What can hang from each mark
sopo: panek safelo
tafuz: safelo
safelo: kimo sopo tafuz tere
tere: safelo
pevol: kimo
panek: kekikib
kimo: pevol
loket: safelo

Every row comes from one small tree of marks. Brackets hold a mark, then the marks that hang from it, in alphabetical order. Every link used is in the known rows. Which tree was each row made from?
Known rows
[safelo kimo sopo tafuz tere]: [ -6.3 -11.6 -20.3 -12.6  -3.2  15.3  -4.0  54.8 -37.9  23.0   2.9   1.4
  15.7 -37.0 -14.9  -5.0  21.4  -4.8  16.1  -3.3 -10.2  -8.5]
[sopo panek [safelo tere]]: [  3.6   0.9  10.4  23.3 -11.2  16.1  -8.7  25.4 -36.6  14.9  -8.5 -27.6
 -25.9 -18.4  24.9   0.3  -6.5  17.0  -9.2  54.0   1.9 -17.2]
[loket [safelo [kimo pevol] sopo tafuz]]: [ -5.9  -7.7 -13.7 -21.0   1.4  -1.1  -2.4   8.3 -33.8  -2.5 -15.5  -3.1
  15.7 -18.2 -43.5   1.1 -19.8  11.4  17.5   2.4 -24.2  -8.8]
[loket [safelo kimo tere]]: [ -2.7  -4.8  -4.1  -7.5  -1.0  -2.5  -1.5  14.0 -29.9  -8.3 -16.2 -17.5
  -5.7 -10.5 -29.6  -6.3 -25.0   5.7  -3.0   3.1 -16.5 -13.4]
[pevol kimo]: [  2.1   2.2  -6.2  28.2  -8.7 -14.8   2.2   4.8   0.4   2.4  -7.9   4.1
  18.9 -10.0 -13.5 -12.1  -0.5   5.7   4.1 -11.1  -1.9  15.6]
[loket [safelo sopo]]: [ -3.9   0.1  -6.3 -10.0  -2.8 -10.0 -15.2   1.5 -13.8  -4.2  -7.0  -7.4
   4.4 -15.8 -20.0   2.2 -22.1  25.3   1.0   8.1 -20.6  -6.1]
[sopo [panek kekikib] [safelo kimo tafuz]]: [ -8.7 -11.5   3.2   6.4   3.0  36.1  -9.9   7.8 -34.2  19.5 -27.2  -7.4
  -2.2 -23.9  -9.9  19.8  -4.5   8.5 -11.5  56.6 -10.9 -46.2]
[safelo kimo sopo tafuz]: [-14.1 -19.8 -24.3 -13.1   3.4  18.7  -5.1  29.2 -24.7  13.1  -1.5  12.8
  29.8 -27.5 -28.2   0.4  19.9   1.5  18.0  -1.4 -17.0 -13.2]
[panek kekikib]: [ -0.6   4.3   6.2 -11.8   5.7   5.2  -7.1  -8.4  12.1  10.2  -4.7   5.2
   0.6  -6.7  -1.6  18.0  -1.5  -3.2 -17.8  13.4   0.7 -17.4]
[tere [safelo tafuz]]: [  8.0  -1.0  -1.5   1.7  -5.0  -2.7 -14.2  12.3   4.9  14.3 -11.4  15.9
  -5.8  -5.2  11.5   5.4 -22.9 -13.6  12.7   6.1  -2.9  -0.3]
[tafuz [safelo kimo [sopo panek] tere]]: [ -4.0 -30.0  -8.1  35.2 -14.3   4.2 -11.4  38.6 -38.1   7.1   0.9 -18.1
  12.7 -14.4  11.8 -20.3   7.7   9.3  -1.6  27.0   3.9 -17.0]
[kimo pevol]: [  7.6   3.4   4.4  -4.4  -4.3 -10.5  16.6  -2.9  -9.1  -5.4   6.8  -7.4
  -2.6  11.2   1.6  -7.7  -8.2  -4.9  13.8   4.8   9.3  20.8]
[loket [safelo kimo [sopo panek] tafuz]]: [-10.1 -11.9 -12.4 -11.7   1.3   7.9 -10.5  11.8 -36.8   1.7 -23.5  -4.1
   9.6 -31.9 -37.5   1.8 -12.6  19.7  10.4  12.8 -32.0 -27.1]
[sopo [panek kekikib] [safelo tafuz tere]]: [  5.7   8.1  12.4   4.9  -4.5  25.7 -14.3  19.5 -34.7  33.3 -21.3 -13.3
 -20.2 -31.0  15.1  22.7  -5.6   7.9 -13.0  54.7  -1.0 -34.1]
[sopo panek]: [ -1.5  -3.9   6.6  14.8  -5.5   7.9  -0.5   4.4 -16.6   2.3  -9.5  -9.3
 -14.9 -17.0  10.7  -5.9   7.3  12.6   0.4  26.9  -6.8 -17.5]
[loket [safelo kimo tafuz tere]]: [ -0.1  -0.2  -6.6 -17.8   2.2   4.0  -1.0  15.9 -36.1   4.0 -25.4  -7.8
  -0.4 -17.9 -36.9   3.8 -22.7  -2.2   6.3  -6.8 -20.4 -17.8]
[loket safelo]: [  0.6   4.7   0.5  -8.9   0.9  -8.4  -7.1 -10.6 -12.1  -8.8 -17.7  -8.1
  -3.5  -4.7 -23.0   4.6 -30.3  13.0  -2.3   1.2 -16.6  -9.7]
[tafuz [safelo [kimo pevol]]]: [ -0.8 -27.5  -4.7  25.9  -5.6  -0.5   3.7   5.0 -23.5  -8.2  -4.9 -10.3
  20.6  18.3  -6.3 -15.3  -9.6  -7.0   4.0  10.9  10.6  -4.4]
[safelo sopo tafuz]: [ -1.7   1.3 -13.9 -13.6  -0.3   6.5 -12.3  19.0 -12.2  21.8   2.2  14.1
  18.1 -28.3  -5.0   9.1  14.0   6.1  16.9  -4.2 -11.8  -2.1]

Write each row's tree
[ -0.4  -9.6 -17.6 -15.6  -6.3   7.3   7.8  52.5 -43.8  19.2   6.9  -4.4
  13.8 -28.0 -13.6 -11.0  16.5  -9.1  26.3   0.2  -3.4   7.2]	[safelo [kimo pevol] sopo tafuz tere]
[ -1.4   3.0  -5.8 -13.0  -1.4   0.0 -15.8   5.2 -28.2   8.6 -20.8  -2.3
   1.6 -32.4 -21.6   8.6 -17.0  24.2   9.7  11.8 -28.1 -19.3]	[loket [safelo [sopo panek] tafuz]]
[ -9.0 -35.5 -10.1  34.7  -9.3   6.4 -12.2  20.3 -28.8   0.6  -2.4 -10.6
  22.6  -8.4   2.8 -18.1   6.1  14.4   0.0  27.2  -0.7 -20.8]	[tafuz [safelo kimo [sopo panek]]]
[  0.1  -6.5 -10.6 -11.9   1.9  18.1   8.6  36.5 -34.7  17.2 -12.5   1.2
   4.1 -20.2 -20.3  -0.9  10.4 -21.7  12.0 -11.6  -4.6 -11.9]	[safelo kimo tafuz tere]
[-19.5 -29.4 -14.6  10.9  -5.2  14.4  -4.8  31.1 -26.1  -1.1   5.1  -8.5
  12.5 -30.0 -10.2 -17.9  21.7  21.7   5.1  29.8 -15.3 -20.4]	[safelo kimo [sopo panek]]
[-13.8 -16.3  -9.9  -2.6  -2.0   1.0 -10.6  10.5 -29.8  -9.6 -14.1 -13.9
   5.7 -25.1 -29.7  -8.3 -14.5  27.5   0.8  22.1 -27.6 -23.4]	[loket [safelo kimo [sopo panek]]]
[ -1.4  -5.1  -6.4  -0.5   0.6  22.9  -3.9  27.9 -36.0  16.7 -10.2  -9.1
   1.7  -8.7  -9.7   9.2  -8.1  -6.9   0.0  19.4  -0.3 -12.6]	[sopo [safelo kimo tafuz tere]]
[-10.9 -21.8 -11.8  11.5 -11.3  11.0  -3.0  57.1 -38.5   8.5   9.6 -18.7
  -1.7 -37.9   4.2 -23.6  24.8  15.1   3.6  28.1  -8.5 -15.1]	[safelo kimo [sopo panek] tere]
[  2.9  -7.4  -4.4   8.5 -11.1   0.3 -22.5  26.7  -3.1  19.3  -5.9  12.2
  -4.6 -26.8  21.0  -0.9 -12.2   5.3  16.2  26.0  -9.7  -6.2]	[tere [safelo [sopo panek] tafuz]]
[ -7.9 -25.1  -6.7  15.1  -9.6   3.2 -20.0  29.9  -2.1   4.4  -0.5   2.7
  -1.8 -20.8  12.7 -10.6 -10.2   7.3   0.0  41.3  -9.1 -15.5]	[tere [safelo kimo [sopo [panek kekikib]]]]
[ -7.9 -27.1  -8.8  18.5 -11.7   1.0 -17.1  32.5  -5.7   1.2   0.8   0.0
  -0.9 -18.5  13.0 -16.7  -9.8   9.1   7.3  36.4  -9.3  -9.0]	[tere [safelo kimo [sopo panek]]]
[  0.9 -23.2  -4.2  28.5  -8.8   2.3  -2.5  24.0 -28.3   1.5  -4.5 -13.4
  11.8   5.7   2.8 -14.7  -4.8  -8.7  -3.8   7.9  10.1 -11.6]	[tafuz [safelo kimo tere]]
[ -0.3 -16.2  -8.3   3.1  -2.1   6.4  -9.3  17.8  -3.3   7.8 -13.9  14.9
   2.5  -5.0  -4.2  -1.3 -20.8 -17.1  13.6   7.8  -7.3  -8.2]	[tere [safelo kimo tafuz]]
[  4.7  10.2  -7.3 -19.0  -3.9  -5.4 -14.9  21.1 -29.9  13.7 -12.6  -5.8
  -0.7 -29.4 -17.9   6.8 -18.4  13.5   9.0  -2.3 -20.1  -6.7]	[loket [safelo sopo tafuz tere]]
[  4.6 -22.2  -2.3  27.1 -10.4  -2.9   5.3  23.0 -33.5  -1.1  -1.7 -17.6
  10.8  11.5   3.1 -19.1  -8.4 -11.0   2.6   9.6  15.9  -0.4]	[tafuz [safelo [kimo pevol] tere]]
[  2.6 -14.3  -5.8   0.9  -4.7   0.9  -1.6  17.9  -8.0   4.7 -10.5  11.2
   0.7   1.0  -3.9  -4.8 -23.5 -19.1  19.9  11.0  -2.3   2.7]	[tere [safelo [kimo pevol] tafuz]]
[  5.7 -13.7  -4.3  27.1 -15.4  -7.9 -16.0  29.9 -21.5  11.9   7.9 -12.1
  11.0  -7.4  22.8 -11.8  -0.2   7.3  -2.2  12.1  11.1  -0.8]	[tafuz [safelo sopo tere]]
[ -0.6 -18.2 -13.2  -0.2  -8.0  -1.3  -9.6  29.9  -9.2   9.1  -0.9  11.7
   9.4 -11.2   0.8  -8.3 -16.0  -8.0  22.9  16.7  -6.1   5.3]	[tere [safelo [kimo pevol] sopo tafuz]]
[ -0.2 -20.8  -3.3  34.3 -12.4  -1.2 -16.9  13.5 -19.6   6.2   0.4  -9.2
  13.8  -9.3  18.0 -10.7   2.1  17.6  -0.7  25.9   3.6 -12.2]	[tafuz [safelo [sopo panek]]]
[ -3.2  -9.4   1.0  14.6  -4.9  30.3  -3.9  32.5 -51.6  19.5 -20.7 -19.0
 -12.7 -26.1   0.5   3.4  -2.1   6.1  -0.2  46.3  -5.4 -30.4]	[sopo panek [safelo kimo tafuz tere]]
[ -3.9  -3.6 -13.7 -18.3  -1.3   2.2  -9.9  27.2 -38.3   7.6 -15.3  -7.1
   7.1 -29.9 -33.8   1.2 -14.9   9.8   9.1  -0.4 -24.1 -15.5]	[loket [safelo kimo sopo tafuz tere]]
[ -4.4 -19.7 -15.5   2.0  -5.7   4.0 -17.8  31.6  -5.6  11.6  -3.5  15.6
  10.8 -17.8   0.1  -4.5 -11.8  -5.0  16.2  14.0 -11.2  -5.1]	[tere [safelo kimo sopo tafuz]]
[  4.1  -4.7  -8.2   1.2  -8.6  -4.1 -22.7  24.2   3.6  18.0  -1.2  16.0
   2.5 -17.9  16.0   2.0 -15.4  -2.2  15.4  12.8  -5.4   3.3]	[tere [safelo sopo tafuz]]
[  0.9 -26.1  -9.7  26.3 -14.1  -4.8  -3.0  35.1 -34.3   3.2   8.9 -17.4
  17.4  -0.4   7.2 -21.9  -0.4   0.5   5.7  16.1  11.4   2.6]	[tafuz [safelo [kimo pevol] sopo tere]]
[ -7.4 -10.9  -7.2  -1.2  -6.9  -0.9  -9.3  28.6 -39.9  -2.6 -10.8 -21.4
  -4.9 -30.9 -20.3 -12.1 -14.2  22.7   0.5  21.1 -22.0 -19.9]	[loket [safelo kimo [sopo panek] tere]]
[ -3.6  -2.3  12.8  14.3  -2.9  22.0 -14.3   0.1 -19.3  15.4 -15.4 -15.2
 -15.0 -17.2  13.6  16.2  -9.7  19.0 -20.4  64.3  -2.3 -33.2]	[sopo [panek kekikib] safelo]
